Known rows, with every step that occurs
c u y a z l: [-1.781 -1.812 -0.452  0.218 -1.046 -1.964  2.876 -0.909  2.179  0.163
 -0.921 -0.676  2.732 -3.636 -0.728  0.760  1.843 -1.864 -0.603  0.923
 -1.416 -1.264  1.322 -0.043]
z l c t y a: [-2.691 -0.867 -3.547  1.310 -5.783  1.280  1.872 -2.220  0.750 -2.295
  1.175  1.504  3.649 -0.816 -3.831  3.598  3.027  1.318 -2.450 -1.225
  0.602  1.712 -0.536 -2.944]
a c l y t z: [ 2.457  1.251 -3.987 -1.129 -0.197  2.219 -0.526  1.548  1.024 -4.670
  2.124 -2.008 -1.074  2.623  2.162  2.919 -0.448  0.382 -0.302  1.995
  1.185 -1.064  0.580 -2.494]
z l y a c u: [ 0.113  0.552 -3.089  0.781 -0.603 -2.105  1.063  0.941  1.093 -1.240
 -0.268 -2.487  2.188  1.620  0.585  0.280  2.608  0.559 -3.895  1.787
 -0.180 -0.815  2.278 -1.548]
c l: [ 0.638 -0.402 -0.065 -1.846  0.887 -0.429  0.868 -1.669  2.148 -3.051
 -0.247 -0.141 -0.192 -1.036 -0.792 -2.032  0.809  1.208 -1.742  1.444
  0.535  0.754  0.495 -1.440]
a c l y t z u: [ 4.268 -1.372 -4.957 -1.400  1.325  0.718 -0.340  1.195  1.425 -3.633
  0.169 -2.360 -0.447  1.749  4.314  1.759 -1.099  0.635 -1.671  1.998
  0.211 -0.589 -2.053 -1.410]
t z u y a c: [-0.352 -1.271 -4.422  2.710 -2.108 -2.784 -0.989  1.266 -0.130 -0.789
  0.846 -1.449  4.401  2.562  0.115 -0.383  1.011  0.769 -2.475  1.797
 -0.605  1.058  0.557 -0.607]
u c t z l y: [-0.137  1.998 -0.067 -0.038 -1.205  1.438  1.445  0.086  3.979 -2.191
 -0.244 -0.691 -1.428  0.813  2.075  3.136  1.337  0.640 -2.195  1.039
  0.204 -1.499 -3.661 -3.475]
t y a z u c: [ 0.654 -1.371 -2.786  1.826 -0.161 -2.110  2.973  1.701  1.488  0.334
 -0.695  2.225  2.417  0.956  0.722  1.560  0.118 -1.768 -0.337  1.179
  0.741 -0.790 -1.577  1.450]
l c t z u: [ 2.487 -0.978 -5.501 -1.800  0.782  0.417  1.769 -0.179  0.996 -2.775
 -0.955 -2.709 -0.428  0.703  4.223  1.521 -0.791  0.523 -0.187  0.447
  0.959 -0.696 -2.013 -1.408]
u c t y a: [-2.335 -0.309 -3.415  1.699 -5.119  0.864  1.528 -1.119  0.128 -2.223
  0.691  2.281  3.784  0.407 -3.427  2.439  2.314  1.268 -1.724 -1.212
  0.755  1.720 -0.133 -2.026]
z u c t: [ 0.537  1.947 -3.081  0.072 -1.015  0.663  3.942  0.062  2.048 -0.226
 -1.556  0.572  0.789  0.093  2.258  0.954 -0.369  3.080 -0.843 -1.266
  1.166 -0.043 -2.363 -0.757]
z t y u: [ 0.230  0.776 -1.570  1.151 -2.436  1.031  0.823 -0.773 -1.178  0.071
  0.882  0.942  0.590  3.053 -3.070  1.761 -2.056 -1.313 -1.467  0.974
  0.110  0.360 -0.205 -2.081]
z l: [-0.457 -0.698  1.872  0.128 -0.636 -0.521  1.615 -0.683  2.050  1.151
 -0.155 -1.215  0.142 -2.811 -0.982  1.702 -0.030  0.038 -1.853  0.572
 -1.484 -0.493 -1.271 -0.109]
a y: [-1.448 -2.669 -0.241  2.462 -0.149 -1.216 -0.893  0.187 -1.688 -1.461
 -0.304 -0.436 -0.245  1.345 -0.258  1.123 -0.328  1.102 -0.492  0.668
 -1.394  0.174 -1.981 -2.240]
a z t y u c: [-0.065  1.613 -1.625  2.364 -1.443 -0.932  3.618  1.579  0.514  1.387
  0.487  2.318  1.340  3.319 -2.090  1.850 -1.488 -2.168 -0.515  1.676
  1.110 -0.962 -0.167  0.238]
l y u c t z: [ 0.188  3.160 -4.202 -1.335 -0.807  1.847  2.603  0.857  1.346 -2.990
 -0.081 -1.758 -1.171  3.183  2.151  1.339 -0.514  0.303  0.557  0.687
  1.704 -1.277  0.441 -2.728]
l c t: [-1.114  2.436 -3.459 -0.451 -2.635  2.215  3.489 -1.676  1.704 -1.144
  0.134  0.160  0.240 -0.422  0.941  2.147  1.435  3.179 -0.517 -1.884
  2.170  0.214 -1.031 -2.762]
t y a z u c l: [ 0.870 -1.652 -2.254 -0.363  0.233 -1.898  2.889 -0.605  3.059 -3.036
 -0.562  1.652  1.917 -0.237 -0.758 -0.598  1.066 -0.076 -2.186  2.268
  1.034  0.387 -0.624 -0.640]
y t z: [ 2.264  0.708 -3.849 -1.496 -0.161  2.370  0.336  1.492 -0.849 -3.220
  2.048 -2.334 -1.044  1.493  1.089  2.901 -1.503 -0.484  1.512  0.680
  0.758 -1.078  1.798 -0.543]
z u c l y t: [ 3.430  1.379 -2.410 -0.543 -1.284  4.177  0.868  0.980  2.202 -2.469
  1.527  1.309 -0.623  1.041  1.121  2.996  0.771  2.438 -2.559  0.104
  0.163  0.113 -2.696 -1.778]
z t: [ 2.317  0.445 -1.321  1.237 -0.612 -2.464 -0.701  1.240  0.618 -1.501
 -1.357 -1.114  1.543 -1.390  0.298  1.876 -2.245  0.182 -0.021  1.441
  1.619 -1.544 -1.644 -0.097]
l y t z u: [ 4.122 -1.274 -4.543 -1.573  1.064  1.782 -0.174  1.182  0.463 -2.976
  0.044 -2.169 -0.917  1.404  4.190  2.341 -1.209 -0.085 -0.471  0.941
 -0.103 -0.851 -2.418 -0.870]
u c: [ 0.116  1.491 -0.189  1.637 -0.247 -1.135  2.875  2.005  0.912  1.279
  0.271  1.143  0.638  1.749 -0.876  0.587 -0.142 -0.141 -0.585  0.753
  0.688 -0.533 -0.620  1.472]
u c t: [-0.727  3.070 -2.070  0.355 -1.695  0.907  3.885  0.047  1.888 -0.121
 -0.896  0.976  0.642  0.216  0.920  0.958  0.020  3.079 -0.293 -1.392
  1.495 -0.131 -1.094 -1.028]

Rows
[ 0.087  2.982 -1.124  0.750 -1.223  1.250  3.465  2.108  1.885  1.342
  0.529  0.019 -0.574  3.973 -0.904  0.918  0.106 -1.205 -1.902  1.715
 -0.085 -0.877 -0.568 -0.811]	t z l y u c
[-0.158  0.633 -1.292  1.140 -0.732 -1.132  4.243 -2.261 -1.498 -1.267
  1.374 -1.149  1.235  2.795 -1.718 -0.775  1.708  0.595 -2.459  0.371
 -1.067  0.473 -0.238 -1.155]	l c u y
[-0.428 -1.233 -2.114  0.574 -1.301 -1.975 -0.305 -1.023  2.200 -3.310
  0.832  0.493  2.730  0.496 -1.917 -0.816  1.609  1.658 -3.629  2.390
  0.840  1.520  0.956 -2.234]	t y a c l
[ 0.158  0.423 -0.976 -0.295  0.106 -0.413  3.043 -0.107  1.806 -1.608
 -0.036  0.305 -0.049  1.957 -2.275 -2.018  0.396  0.939 -2.619  2.241
  0.037  0.757  0.409 -1.556]	a y u c l
[-0.323  1.269 -4.402  0.017 -1.617  0.317  3.823  0.367  2.466 -0.499
 -1.998  1.117  2.218 -0.885  2.376  0.699  0.660  2.143  0.115 -1.228
  1.420 -0.302 -1.013 -0.686]	y a z u c t
[-2.669 -1.201 -3.232  1.170 -2.093 -1.068  1.810 -0.102  1.517 -1.391
 -0.695  3.302  3.583 -1.437  0.068  1.825  1.809 -2.269  2.091 -0.055
  1.702 -0.861  1.827 -0.603]	u c t y a z
[ 1.160 -1.205 -2.516 -1.016  0.777 -1.757  2.863  0.112  3.354 -2.430
 -1.176  0.738  1.730 -0.862  0.020 -1.816  1.343  0.117 -1.778  2.154
  0.927  0.216  0.128 -0.022]	y a z u c l
[ 1.071 -3.421 -4.126 -0.655  0.774 -1.290  0.062  0.587  1.252 -0.574
 -2.262  0.212  2.353 -2.034  3.425 -0.289  0.749 -2.030  1.008  0.462
 -0.090 -0.638 -0.185  0.821]	y a z u
[-0.171  1.581 -0.456  0.241 -1.158  0.957 -0.052 -0.077  3.838 -2.290
 -0.132 -1.238 -1.062  0.863  2.824  3.033  1.238  1.017 -2.545  1.344
  0.153 -1.366 -3.342 -4.004]	a c t z l y
[ 1.207  0.021 -3.334  1.178 -1.186 -3.190  0.127  1.854  3.252 -3.054
 -2.278  0.654  3.439 -2.297  0.992  1.544  0.158 -1.452  0.624  2.453
  2.778 -2.476 -0.411 -0.768]	u c l y a z t
[ 2.529  1.629 -1.636 -0.847 -1.694  4.730 -0.094  0.282  1.746 -2.890
  1.974  1.214 -0.923  0.510  0.529  2.821  1.102  2.480 -1.980 -0.238
  0.190  0.260 -1.591 -2.380]	c l y t
[ 0.924 -0.245 -0.499 -0.421 -1.103  0.835  2.369 -0.268  0.957 -1.140
  1.574 -2.778 -0.047 -1.216 -0.850  3.297 -1.201 -0.010 -1.137  1.082
 -1.558 -0.831 -0.597 -0.636]	u y t z l
[-0.544  2.795 -2.097 -0.446 -2.091  3.075  0.964  0.123  2.101  0.433
  0.172 -1.194 -0.961  3.180  0.700  0.715  0.452  0.139 -2.560  1.028
 -0.695 -0.236 -0.215 -3.915]	a c t z l y u
[-0.093 -0.369 -3.393 -0.194 -2.921  1.096 -0.101  0.238  2.774 -3.103
 -0.741  0.740  2.454  0.293 -0.716 -0.518  4.337  0.956 -3.243  0.563
  0.207  1.265 -1.087 -2.387]	z u c l y a
[-0.096 -0.760 -2.400 -0.101 -0.779 -1.965 -0.400 -0.337  2.470 -2.711
  0.202 -0.428  2.557 -0.085 -1.128 -2.009  1.831  1.897 -3.234  2.328
  0.669  1.290  1.736 -1.604]	y a c l
[-0.914  2.089 -2.787  0.933 -1.556 -0.087  0.908 -0.252  1.643 -0.258
 -0.611 -0.006  1.457  0.343  2.285  0.827 -0.208  3.804 -1.012 -0.717
  1.274  0.153 -0.347 -2.020]	a c t
[ 1.161 -0.979 -2.394  0.392 -0.134 -0.662  2.279 -1.927 -0.870 -2.234
 -0.127 -1.529  1.077  1.837  1.471 -0.930 -0.887  1.097 -1.075  0.221
 -1.575  0.789 -3.056 -1.101]	c t z u y
[ 0.607 -2.253 -0.965  1.191  0.666 -1.885  1.778 -1.572 -0.443 -0.404
 -0.539  0.515  1.935  0.503  1.503 -1.485 -0.376 -0.654 -0.157  0.481
 -1.835  0.339 -2.589  0.270]	a z u y
[-0.960  0.545 -0.881  0.560 -2.148  2.256  1.149 -1.368 -1.492  0.797
  1.561  1.518 -0.213  3.781 -3.158  0.891 -0.930 -1.436 -1.438  0.278
 -0.676  1.139  0.573 -2.054]	t y u
[-0.715  0.101 -0.912  0.521 -1.999  0.354  3.401 -0.949  2.131  0.765
  1.649 -0.918  0.147 -0.975 -1.507  3.471  1.882  0.021 -2.067  0.523
  0.613 -0.468 -1.459 -1.095]	z l c
[-1.954 -1.815 -2.420  1.498 -4.325  0.396 -0.356 -1.132 -0.795 -2.117
  1.179  1.862  3.394  0.288 -3.890  1.994  2.338 -0.290 -1.579 -0.504
  0.059  1.794  0.389 -1.507]	t y a
[-1.880 -0.986 -2.357  1.300 -4.077  0.057  0.529 -0.916 -1.104 -1.149
  0.599  0.274  4.122  0.182 -3.513 -1.469  3.027  0.727 -1.549 -0.743
 -1.536  2.239  0.707 -0.666]	u y a
[ 1.041 -0.622 -3.680  1.394 -1.034 -3.824  0.592  1.012  0.803 -2.427
 -2.136 -0.628  4.149 -2.277  0.596  0.856 -0.399 -1.819  1.204  1.775
  1.677 -2.246  0.951 -0.044]	c u y a z t
[-2.442 -2.436 -2.568  0.862 -1.475 -1.307  0.162 -0.350  0.797 -1.502
 -0.417  2.907  3.327 -1.696 -0.166  1.485  1.846 -3.297  2.274  0.325
  1.084 -0.836  2.225 -0.418]	t y a z
[-1.760 -0.791 -2.805 -0.017 -0.897 -0.827  0.652  0.858  3.269 -1.977
 -1.280  2.467  2.671 -1.430  1.268 -0.204  3.386 -2.482  1.316  1.103
  1.462 -1.250  1.726 -1.024]	u c l y a z
[-0.754  1.192 -1.325  2.234 -1.187  0.053  3.098  2.245 -0.511  1.999
  0.375  0.688  0.244  4.176 -2.063 -0.005 -0.598 -0.313 -1.285  1.182
 -0.671  0.067 -0.146 -0.237]	a y u c
